Each row was made from one small tree. The marks that hang from a mark follow it in brackets, in the order of their numbers. Every link used is in the known rows. Write each row's tree.
Known rows:
q_68(q_271(q_252(q_847))): 1.79; -0.76; -0.90; -0.27; -2.34; 2.10; -2.98; -2.47; -4.37; -2.35; -1.64; -3.31; 0.68; -3.04; 1.12; -0.49; -2.16; -2.62; -1.80; 2.30; -1.66
q_68(q_271(q_252)): 1.51; -1.10; -1.01; -1.55; -1.65; 2.00; -3.04; -2.73; -2.76; -0.73; 0.14; -3.44; 0.26; -1.85; 3.24; -1.02; -3.12; -2.55; 1.05; 3.21; -1.95
q_68(q_271(q_252(q_601))): 1.45; -0.92; -0.66; 0.07; -1.24; 2.80; -2.84; -2.08; -2.60; -0.37; 3.22; -2.81; -0.75; -1.49; 3.71; -1.52; -2.96; -3.60; 2.49; 1.68; -2.49
q_252(q_271 q_601 q_847(q_778)): -0.15; 0.16; 2.31; 0.78; -4.20; 0.70; -3.59; 1.65; -2.87; -3.77; 2.85; 0.94; -1.12; -0.31; -1.22; -1.13; 0.99; -4.09; -0.36; -1.45; -2.66
q_271(q_68 q_252): 1.63; 0.15; -2.17; 0.80; -3.53; 2.17; -3.87; 0.65; -2.67; -0.60; -0.23; -2.43; -0.50; 1.91; 2.43; -1.24; -2.43; -2.60; 0.03; 1.89; -2.15
q_601(q_252 q_778): 0.69; -2.10; -2.88; -6.22; -2.16; 1.48; -4.30; 0.38; -3.59; -0.05; 0.50; 0.04; -0.69; -0.63; 3.14; -0.24; -0.84; -1.58; -0.02; 2.13; -0.63
q_601(q_252(q_271 q_847) q_778 q_819): 0.30; -1.72; -0.12; -5.63; -3.02; -0.64; -4.87; 1.53; -5.70; -1.81; 0.90; 1.73; 0.29; -0.21; -0.12; 0.38; 1.84; -0.92; -3.17; 1.71; 0.39
q_252(q_601(q_819)): -0.72; -0.67; -0.22; -1.73; -3.11; 0.38; -3.34; 0.62; -3.32; 0.03; 3.07; -0.27; -1.96; 0.55; 2.18; -0.95; -0.48; -2.70; 0.86; 0.15; -1.64
q_819(q_601(q_252)): -0.55; -1.07; -1.87; -6.92; -2.70; 0.28; -1.36; -0.10; -2.68; -0.26; -1.06; 0.88; -0.68; -0.78; 3.84; -0.15; -1.11; -0.57; 1.09; 2.67; -1.16
q_252(q_271(q_68) q_601(q_819) q_847): 0.61; 0.81; 0.62; 1.97; -5.87; -0.02; -3.84; 1.64; -4.22; -1.59; 2.67; 0.27; -1.70; 1.84; -1.70; -0.79; 0.97; -3.03; -1.81; -1.79; -1.28
q_778(q_847): -0.13; -0.29; -1.62; -1.12; -3.49; 0.94; -1.93; -0.35; -2.92; -2.09; -0.87; -0.74; -1.01; -0.34; 0.22; -1.64; -1.05; -2.61; -2.60; 2.77; -2.02
q_601(q_252(q_847) q_819): -1.51; -1.28; -0.15; -4.45; -2.39; 0.20; -3.74; 0.58; -5.60; -1.85; -1.47; 0.60; -0.24; -1.94; 0.91; 0.36; 0.22; -1.39; -3.46; 1.22; -0.49
q_252(q_271 q_601(q_819) q_847(q_778)): -1.45; -0.21; 3.67; -0.50; -4.19; -0.77; -4.37; 1.91; -3.55; -3.59; 2.95; 1.84; -1.15; 0.09; -1.18; -0.89; 1.88; -3.20; -0.94; -1.32; -2.17
q_601(q_252 q_819): -1.91; -1.46; -0.26; -5.61; -1.88; 0.03; -3.73; 0.50; -3.80; -0.14; 0.41; 0.27; -0.64; -0.63; 3.18; -0.13; -0.54; -1.34; -0.56; 2.10; -0.83
q_601(q_778(q_847) q_819): -0.13; -1.45; -1.40; -4.26; -3.78; -0.59; -3.94; 0.37; -3.94; -1.34; -0.16; 1.04; -0.90; 0.44; 0.96; -1.35; -0.01; -1.22; -2.93; 3.22; -0.98
q_601(q_252(q_271 q_847(q_778)) q_819): -2.50; -0.85; 3.83; -4.36; -2.97; -0.81; -4.78; 1.91; -4.06; -3.70; 0.41; 2.27; 0.05; -1.08; -0.02; -0.09; 1.68; -2.02; -2.40; 0.61; -1.24
q_819(q_601(q_252(q_847))): -0.48; -0.76; -1.79; -5.60; -3.31; 0.49; -1.30; -0.05; -4.42; -1.83; -2.81; 0.99; 0.04; -1.94; 1.92; 0.45; -0.13; -0.78; -1.63; 1.88; -0.92
q_819(q_601(q_778)): 1.71; -1.21; -3.56; -6.15; -4.62; -0.28; -2.15; -0.35; -2.75; 0.17; -1.47; 0.66; -0.91; 0.65; 3.24; -0.46; -0.72; -0.26; 1.67; 2.60; -0.85
q_68(q_271(q_252(q_601 q_847(q_778)))): 0.24; -0.77; 2.02; 0.38; -1.92; 2.75; -3.81; -1.30; -3.25; -3.76; 1.27; -1.14; -0.49; -3.03; 1.59; -1.38; -2.09; -4.06; 0.45; -0.21; -3.28
q_601(q_252(q_271) q_778 q_819): 0.11; -2.20; -0.12; -6.77; -2.54; -0.81; -4.97; 1.20; -4.10; -0.15; 2.67; 1.61; -0.16; 1.16; 1.94; 0.03; 1.14; -0.99; 0.06; 2.62; 0.09

Write each row's tree:
-0.19; -0.51; 1.04; -0.90; -3.56; -0.51; -3.43; 1.12; -2.92; -0.18; 5.11; 0.15; -1.48; 1.76; 0.76; -0.99; 0.85; -2.86; 1.09; 0.55; -1.42 : q_252(q_271 q_601(q_819))
3.14; 0.41; -2.10; 1.36; -6.21; 1.39; -4.21; 1.66; -3.85; -1.48; 2.85; 0.10; -1.65; 1.96; -1.46; -1.02; 0.58; -3.12; -1.34; -1.78; -1.07 : q_252(q_271(q_68) q_601(q_778) q_847)
-0.04; -1.52; -1.02; -2.92; -3.47; 0.27; -3.64; 0.74; -3.74; -1.15; 2.86; 1.64; -1.77; 1.01; 1.33; -1.83; 0.17; -2.19; -1.64; 1.49; -1.29 : q_252(q_601(q_778(q_847) q_819))
0.60; 0.11; -0.41; 2.10; -3.66; 1.55; -4.12; 1.64; -4.66; -1.73; 0.91; -0.81; -0.76; 1.34; 0.98; -1.10; -0.76; -2.89; -1.97; -0.40; -2.10 : q_271(q_68 q_252(q_601(q_819) q_847))
2.01; 1.13; -1.20; 1.83; -6.38; 0.41; -3.31; 0.99; -3.87; -1.90; -0.41; -1.20; -0.83; 1.02; -2.68; -0.73; 0.22; -2.70; -2.42; -0.39; -1.31 : q_252(q_271(q_68) q_847)
-0.13; -1.73; -2.76; -8.25; -2.99; 0.18; -1.65; 0.07; -3.10; -1.40; -1.43; 2.74; -0.26; -0.22; 2.77; -1.01; -0.61; -0.10; -1.46; 4.08; -0.98 : q_819(q_601(q_252 q_778(q_847)))
0.44; 0.53; 0.65; 2.62; -3.83; 2.73; -4.43; 2.11; -3.12; -3.60; 0.92; -0.36; -1.12; 0.54; 0.66; -1.50; -1.42; -4.06; -0.75; -1.42; -3.44 : q_271(q_68 q_252(q_601 q_847(q_778)))
-0.61; -1.95; 0.27; -6.03; -2.44; -0.79; -3.96; 1.04; -4.07; -1.59; 2.29; 2.69; -0.06; 1.05; 0.68; -1.05; 1.23; -1.07; -2.76; 3.83; -0.23 : q_601(q_252(q_271) q_778(q_847) q_819)
2.14; 0.40; -2.28; 1.82; -4.13; 2.13; -3.65; 0.81; -4.32; -2.14; -2.18; -2.22; 0.10; 0.64; 0.46; -0.77; -1.58; -2.70; -2.58; 0.99; -1.97 : q_271(q_68 q_252(q_847))
0.76; 0.47; -0.86; -0.92; -4.63; 1.11; -3.36; 1.31; -4.16; -1.98; 0.20; -0.23; -0.42; 0.26; -1.24; -0.25; 0.27; -2.46; -2.72; -0.01; -0.88 : q_601(q_252(q_271(q_68) q_847))
1.17; -1.76; -1.06; -1.54; -2.10; 1.19; -5.00; 1.48; -5.42; -1.55; 1.44; 0.28; -0.06; 0.64; 2.09; -0.49; 0.45; -2.26; -2.02; 1.15; -1.12 : q_271(q_252(q_601(q_778 q_819) q_847))
-1.17; -2.14; -1.11; -6.89; -1.97; 0.22; -4.01; 0.65; -4.36; -1.33; 0.18; 2.03; -0.53; -0.14; 2.13; -0.93; -0.18; -0.81; -3.01; 3.48; -0.41 : q_601(q_252 q_778(q_847) q_819)
0.96; -1.98; -1.17; -2.66; -1.50; 0.99; -4.84; 1.50; -3.91; 0.08; 3.29; 0.14; -0.71; 1.88; 3.94; -0.99; -0.39; -2.08; 1.11; 2.03; -1.50 : q_271(q_252(q_601(q_778 q_819)))
0.69; -1.89; -3.22; -8.70; -3.06; 0.25; -2.25; 0.15; -3.30; 0.11; -0.78; 1.67; -0.50; -0.17; 4.27; -0.18; -0.56; 0.03; 1.49; 3.05; -0.54 : q_819(q_601(q_252 q_778))
1.25; -1.09; -0.23; -1.89; -4.49; -0.36; -4.50; 1.57; -5.12; -1.59; 3.32; 1.38; -0.83; 0.88; -0.81; -0.45; 2.15; -2.44; -1.83; -0.24; -0.48 : q_252(q_271 q_601(q_778 q_819) q_847)
0.43; 0.24; -0.75; -1.95; -4.04; 1.16; -3.58; 1.10; -2.70; -0.42; 2.13; -0.33; -0.91; 1.55; 0.93; -0.76; -0.59; -2.40; 0.40; 0.85; -1.15 : q_601(q_252(q_271(q_68)))
0.36; -1.13; 0.92; -0.20; -1.81; 1.50; -3.60; -1.75; -4.75; -1.77; 1.57; -1.76; -0.28; -2.20; 1.77; -0.79; -1.48; -3.00; -1.03; 1.00; -1.75 : q_68(q_271(q_252(q_601(q_819) q_847)))
-1.52; -0.85; 2.78; -0.53; -1.97; 0.86; -4.72; 1.97; -4.03; -3.77; 1.22; 0.75; -0.31; -0.39; 1.62; -0.97; 0.23; -3.22; -1.07; 0.07; -2.96 : q_271(q_252(q_601(q_819) q_847(q_778)))
-3.12; -1.14; 2.41; -5.45; -2.51; -0.18; -4.88; 1.32; -4.45; -3.53; -1.62; 1.73; -0.49; -2.38; 1.01; 0.05; 0.53; -1.80; -2.49; 0.34; -1.62 : q_601(q_252(q_847(q_778)) q_819)
1.17; -0.57; -1.66; -3.31; -4.43; 1.06; -3.83; 1.30; -3.03; -1.53; 1.91; 1.49; -0.73; 2.02; -0.26; -1.57; -0.22; -1.85; -2.32; 2.25; -1.02 : q_601(q_252(q_271(q_68)) q_778(q_847))
2.76; 0.13; -2.28; 0.14; -5.66; 1.25; -4.19; 1.47; -2.41; 0.06; 4.69; -0.15; -2.05; 3.15; 0.15; -1.55; -0.26; -3.14; 1.78; -0.66; -1.36 : q_252(q_271(q_68) q_601(q_778))
0.03; -0.95; -0.54; -6.16; -3.17; -0.59; -1.15; 0.37; -2.42; -0.39; 0.80; 1.28; -0.10; 0.44; 2.56; -0.21; 0.32; -0.73; 1.37; 3.04; -0.83 : q_819(q_601(q_252(q_271)))
-0.55; -0.51; -0.16; -0.52; -3.65; 0.59; -3.28; 0.78; -4.91; -1.46; 0.99; -0.04; -1.42; -0.87; 0.08; -0.42; 0.39; -2.68; -2.12; -0.84; -1.45 : q_252(q_601(q_819) q_847)
1.61; 0.87; -0.87; 1.92; -5.24; 1.42; -3.07; 1.22; -1.93; -0.24; 4.29; -0.94; -2.10; 2.80; 0.02; -1.61; -0.53; -3.64; 1.72; -1.12; -2.02 : q_252(q_271(q_68) q_601)
1.69; -0.90; -1.76; -1.12; -3.44; 1.46; -5.34; 1.76; -3.53; 0.27; 3.25; -0.02; -1.34; 3.22; 3.55; -1.37; -1.13; -2.09; 1.06; 0.79; -1.79 : q_271(q_68 q_252(q_601(q_778 q_819)))
2.11; -0.33; -2.82; 0.80; -3.45; 2.83; -3.83; 1.25; -2.90; -1.46; 2.70; 0.01; -1.20; 2.64; 1.55; -2.51; -1.75; -3.04; -1.17; 1.69; -2.61 : q_271(q_68 q_252(q_601(q_778(q_847))))
1.13; -1.15; -3.03; -5.50; -4.79; -0.31; -1.30; -0.37; -2.89; -1.37; -1.79; 1.57; -0.83; 0.44; 1.76; -1.33; -0.43; -0.28; -1.28; 3.74; -1.28 : q_819(q_601(q_778(q_847)))
0.32; -1.24; 0.18; -2.16; -3.72; -0.58; -3.60; 1.35; -3.28; -1.50; 4.76; 2.16; -1.32; 2.05; -0.20; -1.98; 1.28; -2.27; -1.53; 1.89; -1.17 : q_252(q_271 q_601(q_778(q_847) q_819))
1.96; -0.57; -2.04; -3.94; -4.39; 1.08; -4.64; 1.40; -3.06; -0.06; 2.36; 0.39; -0.83; 1.99; 1.23; -0.63; -0.38; -1.66; 0.27; 1.15; -0.55 : q_601(q_252(q_271(q_68)) q_778)
-0.08; -0.18; 1.17; 0.49; -4.07; -0.57; -3.37; 1.25; -4.50; -1.69; 3.03; 0.45; -0.87; 0.39; -1.15; -0.60; 1.81; -3.01; -1.82; -0.48; -1.10 : q_252(q_271 q_601(q_819) q_847)
3.18; -0.31; -3.20; 1.43; -3.94; 2.95; -4.48; 1.53; -4.56; -1.51; 1.22; -0.89; -0.74; 1.45; 1.20; -1.12; -0.93; -3.06; -1.36; -0.36; -1.82 : q_271(q_68 q_252(q_601(q_778) q_847))
0.62; -1.55; -1.34; -7.34; -3.51; -0.67; -1.56; 0.54; -2.77; -1.52; 0.91; 3.18; 0.13; 1.07; 1.33; -1.05; 0.87; -0.14; -1.23; 4.41; -0.69 : q_819(q_601(q_252(q_271) q_778(q_847)))
0.61; 0.57; 0.38; 1.12; -4.07; 1.83; -4.63; 1.58; -3.26; -3.89; -2.36; -0.98; -0.27; 0.34; 0.56; -1.12; -1.43; -3.10; -1.72; 0.11; -3.02 : q_271(q_68 q_252(q_847(q_778)))
0.64; 0.28; -0.98; -4.36; -4.99; -0.02; -1.74; 0.82; -2.12; -0.27; 0.66; 1.26; -0.82; 1.88; 1.87; -0.53; -0.52; -0.72; 1.60; 1.72; -1.19 : q_819(q_601(q_252(q_271(q_68))))
